What can hang from each mark:
q_755: q_219
q_825: q_146 q_510 q_807
q_146: q_755 q_825
q_652: q_510
q_219: q_755 q_857
q_857: q_219 q_744
q_807: q_446 q_825
q_510: q_652 q_825
q_446: q_807

Known rows, with every way that one mark hangs from another:
q_652[q_510[q_825]]: [-3.41 -0.11  1.24 -4.89 -1.31 -2.74 -0.68  1.94 -0.16 -0.44  1.59  1.68
  0.57 -1.66  1.70 -1.98  1.28 -1.97 -1.23  1.09 -0.21 -1.12 -0.92 -0.20]
q_807[q_446 q_825[q_510]]: [ 0.63  1.16  1.13 -2.87 -0.63  0.33  0.89 -1.37  0.90 -1.05  0.66  2.18
 -0.30  1.83 -1.33  0.59 -2.39  0.73 -3.76 -1.62  0.67 -0.17  2.32  3.45]
q_825[q_146[q_755] q_510[q_652] q_807[q_446]]: [ 1.99  0.86 -1.08  4.34  1.66  1.70  0.51 -1.11 -0.69 -0.55 -0.01  0.55
 -3.88 -0.62  0.92  1.29 -1.58  4.54 -0.49  0.33 -0.37 -0.94 -0.36  2.56]
q_446[q_807[q_825[q_146[q_755] q_510]]]: [ 2.33 -0.79  1.72  0.72 -1.33 -0.52  0.43 -1.19  0.32  0.27  1.08  1.45
  3.99  1.39  2.17  2.19 -1.49 -0.47 -2.13 -1.48  1.08  0.18  1.87  0.74]
q_807[q_825]: [-0.41 -0.51  1.75 -2.69 -1.86 -0.30  0.61  1.23  2.40 -0.24  0.44  1.31
  2.64  1.50 -0.38 -0.85 -0.23 -2.34 -1.36 -1.09  1.66  1.14  2.20 -0.59]
q_807[q_825[q_146 q_510[q_652]]]: [ 1.34  0.11  0.03 -0.88 -0.74  0.75  0.20  0.57  0.82 -0.49  0.52  2.74
  2.18 -0.61  0.68  1.19 -1.60  0.72 -0.12  2.31  1.50  0.07  0.65 -0.84]
q_825[q_146[q_755] q_807]: [ 1.52  0.12  0.55  5.01  0.37  0.73 -1.02  0.26  0.87  1.62 -0.97  0.38
 -0.45  1.05  0.01  0.16  1.24  1.83  0.98 -1.75  0.54  1.49 -0.05 -1.08]
q_219[q_755]: [-1.50 -1.40 -1.47 -1.44 -1.67 -1.24  0.20  2.67 -1.40 -0.52 -0.52 -1.80
  0.14  1.09 -0.27 -1.47  0.69 -1.73 -2.41  0.29  0.27  1.21  1.30 -1.78]
q_446[q_807[q_825[q_146]]]: [ 1.53 -1.10  1.89 -1.87 -2.61 -0.20  1.77 -0.10  1.28  0.19  2.02  2.17
  5.04  1.76  1.62  1.88 -0.74 -1.61 -0.66 -1.74  1.93  0.36  1.12  0.19]
q_825[q_146 q_510 q_807[q_446]]: [ 2.31  1.00 -0.70  2.29  1.64  1.02 -0.97 -1.82  0.62  1.21  0.60  3.54
 -2.13  0.68 -1.57  3.87 -2.22  5.62  0.16 -1.05 -0.49  0.32 -0.68  1.78]
q_825[q_146[q_755[q_219]] q_510 q_807[q_446]]: [ 3.11  0.98 -0.46  4.09  2.42  1.56 -1.36 -2.94 -0.86  0.85 -0.99  0.02
 -3.60  2.12 -1.19  1.91 -2.89  4.83 -0.38 -1.44 -0.05  0.00  0.46  2.29]
q_807[q_446 q_825[q_146[q_755[q_219]] q_510]]: [ 3.42  2.20  0.89  0.45 -0.32  1.38 -0.03 -2.92 -0.99 -0.83 -0.72  0.65
 -0.88  3.13 -1.10 -0.03 -2.52  1.80 -2.77 -0.90  1.57 -0.20  2.15  2.59]
q_146[q_755[q_219[q_857]] q_825[q_510]]: [ 0.84  0.58 -0.81  3.97  0.07  0.70 -5.13 -2.21 -1.25 -0.16 -2.96 -6.56
 -1.63  0.30 -1.94 -1.54 -1.58 -1.66 -0.88 -1.18 -1.35  1.02  2.73 -0.60]
q_510[q_652 q_825[q_146 q_807]]: [-1.89 -1.05 -0.19 -1.39  0.80  0.24  3.14  2.14  0.09 -0.68 -0.27  1.19
  1.60 -2.20  2.05  0.19  0.92 -0.56  4.09  3.24 -0.22 -0.79 -3.05 -2.96]
q_146[q_755 q_825[q_510[q_652] q_807[q_446]]]: [ 0.02  2.55  0.07  4.02  0.63  1.35 -1.77 -2.03 -1.85 -1.61 -0.80 -3.40
 -4.02 -0.97  0.07 -1.15  0.02  0.34 -1.74 -1.87 -1.84 -0.77  2.57  2.32]
q_146[q_825[q_510[q_652] q_807]]: [-1.10  0.96 -0.73  0.86  0.59  0.81 -2.19 -0.42  0.06 -0.75  0.56 -1.00
 -1.27 -2.14 -0.61  1.30 -0.82  0.20  0.57 -0.22 -1.52 -0.06  1.31 -0.58]
q_652[q_510[q_825[q_146[q_755]]]]: [-1.55  0.83  1.20 -1.60 -1.43 -2.14 -1.48  1.04 -1.40  0.06  0.79  1.56
  0.51 -1.15  1.95 -2.42  2.21 -0.98 -0.77  1.22  0.09 -1.02 -1.34 -0.76]
q_652[q_510[q_825[q_146[q_755] q_807[q_446]]]]: [-1.57  2.08  1.35 -1.27 -0.40 -1.75 -1.03  0.28 -0.95 -0.29  0.49  2.27
 -1.81  0.07  1.21 -2.07  1.54  0.54 -0.50  0.18 -0.08 -1.28 -1.66  0.18]
q_219[q_857[q_744]]: [-0.05 -3.68 -2.68 -0.39 -1.18 -1.48 -1.18  0.65  3.75  3.11 -0.45 -1.69
  1.13 -0.84 -3.75 -0.89  2.33 -3.90  0.36 -0.09 -0.25  2.35 -0.22 -2.20]
q_857[q_219[q_755]]: [ 0.66 -1.35 -2.55 -1.19 -0.40 -1.12 -0.11  2.54 -2.08  0.29  0.27 -4.16
  1.84  1.86 -0.88 -1.44  2.07 -2.02 -2.65  0.50  0.64  0.64  0.13  2.10]
q_510[q_825]: [-2.67 -1.55  1.18 -2.91 -0.12 -1.54  1.63  1.52  0.04  0.02  0.04  0.00
  3.38 -1.19  0.51 -0.24  1.21 -2.60  0.70  0.54 -0.98  0.15 -1.09 -1.34]
q_146[q_825]: [-0.73  0.90  0.18 -0.09 -2.13  0.45 -1.71 -0.18 -0.53 -0.24  0.86 -2.31
  1.50 -0.72 -1.34 -0.63  1.57 -2.16 -0.38 -2.15 -0.61  1.06  2.18 -0.09]

Rows:
[ 1.81  0.59  0.64 -0.16 -0.75  0.23 -1.16 -0.32  1.12  0.49  0.15  3.51
  2.62  0.73 -0.73  2.00 -1.46  1.24 -0.84  0.61  1.16  0.96  0.98 -1.39]	q_807[q_825[q_146 q_510]]
[-0.85 -0.86 -0.83 -0.98  1.84  0.77  1.54  0.14  1.03 -1.13  1.41  1.09
 -3.58 -1.34  0.36  1.90 -3.15  3.00 -0.86  0.02 -0.58 -1.26  0.46  3.61]	q_825[q_510[q_652] q_807[q_446]]
[ 1.83 -2.27 -3.94 -1.58 -0.15 -2.73  0.25  0.54 -1.54  3.34  1.00 -4.63
  2.29  1.53 -3.08 -1.67  5.70 -4.67 -2.76  0.93  0.31  0.85  0.04  0.57]	q_857[q_219[q_755] q_744]
[ 1.59  0.57 -0.28  1.18  0.00  1.49  0.95 -0.52  0.96  0.85  0.82  2.46
 -1.20  1.92 -1.56  1.42 -0.10  3.32  1.04 -2.13  0.82  0.65 -0.84  1.42]	q_825[q_146 q_807[q_446]]
[-0.58  0.77  0.61 -0.75  0.93 -0.17  1.66 -0.45 -0.12  0.57 -0.73  2.21
  1.02  0.73 -0.61  1.03  0.90  0.77  2.38 -0.11 -0.74  0.01 -2.66 -1.13]	q_510[q_825[q_146 q_807[q_446]]]
[-2.32  1.03  0.99 -2.68 -0.39 -2.01 -1.55  1.36  0.26  0.34  0.88  3.74
  0.05 -0.89  0.99 -0.86  1.47  0.14  0.87  1.47 -0.03 -0.79 -2.24 -1.91]	q_652[q_510[q_825[q_146 q_807]]]
[ 2.52 -1.36 -1.31  4.18  0.78  0.56 -1.98 -1.02  1.99  3.17 -2.27 -1.69
 -1.28  2.05 -2.41 -0.29  1.08  0.18  2.32 -0.86  0.89  1.89 -0.62 -2.91]	q_825[q_146[q_755[q_219[q_857[q_744]]]] q_807]
[-1.01 -0.11  0.90 -0.15  1.07 -0.67  0.55  0.60  0.71  1.14 -1.06  2.42
  2.54 -0.19 -0.08  1.33  1.18  0.19  3.11  0.67 -0.77  0.65 -2.69 -3.35]	q_510[q_825[q_146 q_807]]
[ 1.43 -1.30  0.82 -1.80 -1.56 -0.08  1.85 -0.13  0.67 -0.51  2.33  2.24
  4.02 -0.03  2.70  2.93 -2.23 -0.56 -0.87  0.26  1.56 -0.69  1.11  0.63]	q_446[q_807[q_825[q_146 q_510[q_652]]]]
[-0.61  1.85 -0.77  0.42  0.44  1.48 -1.10 -1.46 -0.50 -1.23  0.78 -1.09
 -2.82 -1.41 -1.01  1.08 -1.25  1.10 -0.34 -1.09 -1.44 -0.65  1.53  1.79]	q_146[q_825[q_510[q_652] q_807[q_446]]]
[-0.96  0.30  0.27  0.39  1.00  0.74  3.78  0.73 -1.39 -1.67 -0.86 -0.35
 -0.67 -1.11  2.17 -1.31  1.18 -0.14  2.15  1.91 -0.48 -1.45 -2.34 -0.28]	q_510[q_652 q_825[q_146[q_755] q_807[q_446]]]
[ 2.87  1.55 -0.16  5.25  1.85  1.09 -1.48 -2.31 -0.30  0.90 -0.47  1.52
 -3.18  0.99 -0.76  2.14 -1.34  5.02 -1.16 -1.77 -0.78  0.20 -0.04  2.19]	q_825[q_146[q_755] q_510 q_807[q_446]]
[ 2.59  1.85  0.29  0.55 -0.67  1.69  1.56 -1.42 -0.99 -1.74  0.16  1.11
 -1.08  0.96  0.57 -0.51 -1.46  1.50 -2.80  0.38  1.45 -0.86  1.64  2.85]	q_807[q_446 q_825[q_146[q_755] q_510[q_652]]]
[-3.69  0.18  1.55 -4.22 -0.21 -2.64 -1.34  1.98  0.94  0.03  1.04  2.60
 -0.38 -1.01  1.23 -1.44  0.99 -1.13 -0.19  0.68 -0.35 -0.99 -1.21 -0.94]	q_652[q_510[q_825[q_807]]]
[-2.53 -0.14  1.27 -2.64  1.12 -1.06  2.10  0.37  0.87 -0.05 -0.42  1.01
  0.42  0.40 -0.44  0.18  0.39 -0.83  0.81 -0.85 -1.06 -0.34 -1.52  0.14]	q_510[q_825[q_807[q_446]]]
[-0.10  0.66 -0.10  3.96  0.02  1.28 -4.32 -1.24  0.43  0.13 -3.75 -6.06
 -2.32  1.92 -2.30 -2.63 -0.28 -2.30  0.96 -2.70 -0.65  1.61  2.21 -1.96]	q_146[q_755[q_219[q_857]] q_825[q_807]]
[ 0.56  2.18  0.94  2.55 -0.03  1.68 -1.77 -2.67 -1.50 -0.96 -1.59 -5.60
 -3.30  2.74 -1.55 -2.41 -0.13 -1.16 -0.67 -4.08 -0.19  0.24  3.23  1.59]	q_146[q_755[q_219] q_825[q_807[q_446]]]
[-1.57 -0.57  0.35  0.89  1.10  0.18  2.56  1.82 -0.79 -0.92 -1.30 -0.34
  0.72 -2.01  2.66 -1.04  1.64 -0.96  3.02  2.64 -0.55 -0.96 -2.57 -2.61]	q_510[q_652 q_825[q_146[q_755] q_807]]
[ 0.47  0.87  0.72  2.20 -1.26  0.93 -2.44 -1.61 -2.25 -0.63 -1.23 -6.63
 -0.28  1.17 -0.65 -2.91  0.64 -3.07 -1.07 -2.71 -0.02  0.74  3.62  0.31]	q_146[q_755[q_219] q_825]
[ 1.57 -1.48 -1.89  1.03  0.05  0.83  0.34  0.74 -0.72 -0.13  1.78  1.07
  0.74 -3.06  1.21  2.23 -1.67  2.76  0.47  2.92  0.20 -0.40 -0.55  0.49]	q_825[q_146 q_510[q_652]]
[-1.21 -1.14 -0.02  0.13 -0.44  0.10  3.10  1.85 -2.09 -1.30 -0.50 -1.72
  2.19 -2.76  3.15 -1.90  1.87 -2.00  1.83  3.17 -0.20 -1.16 -1.99 -1.66]	q_510[q_652 q_825[q_146[q_755]]]
[-3.79 -1.97  0.32 -3.22  0.99 -0.58  3.60  2.86  0.91 -1.29 -0.22 -0.09
  0.96 -2.73  2.08 -0.59  0.58 -2.15  2.79  2.45 -0.79 -1.12 -1.93 -1.80]	q_510[q_652 q_825[q_807]]
[ 0.91 -0.77 -1.43  2.13  1.80  1.10 -0.52  0.57  0.97  0.56  0.85  2.62
 -1.12 -2.11  0.59  3.36 -2.03  4.05  2.09  2.27 -0.16 -0.04 -1.31 -0.65]	q_825[q_146 q_510[q_652] q_807]
[-3.37  0.97  1.53 -4.63 -0.47 -2.17 -0.37  1.10  0.41 -0.53  1.28  2.59
 -1.51 -0.37  0.86 -1.66  0.75 -0.44 -0.82  0.07 -0.35 -1.47 -1.26  0.92]	q_652[q_510[q_825[q_807[q_446]]]]
[ 0.27 -4.26 -2.44 -2.49 -0.27 -0.55 -0.61 -0.12  2.55  2.31 -0.89 -3.84
  0.59  0.99 -3.43 -1.00 -0.45 -3.44  1.25  0.26  1.00  1.73  0.65 -1.41]	q_755[q_219[q_857[q_744]]]
[-1.31 -0.07 -0.34 -2.07  0.82  0.75  4.15  1.05 -0.58 -1.35  0.09  1.10
  0.09 -1.40  1.50 -0.01  0.43  0.36  3.18  2.41 -0.29 -1.61 -3.02 -0.75]	q_510[q_652 q_825[q_146 q_807[q_446]]]
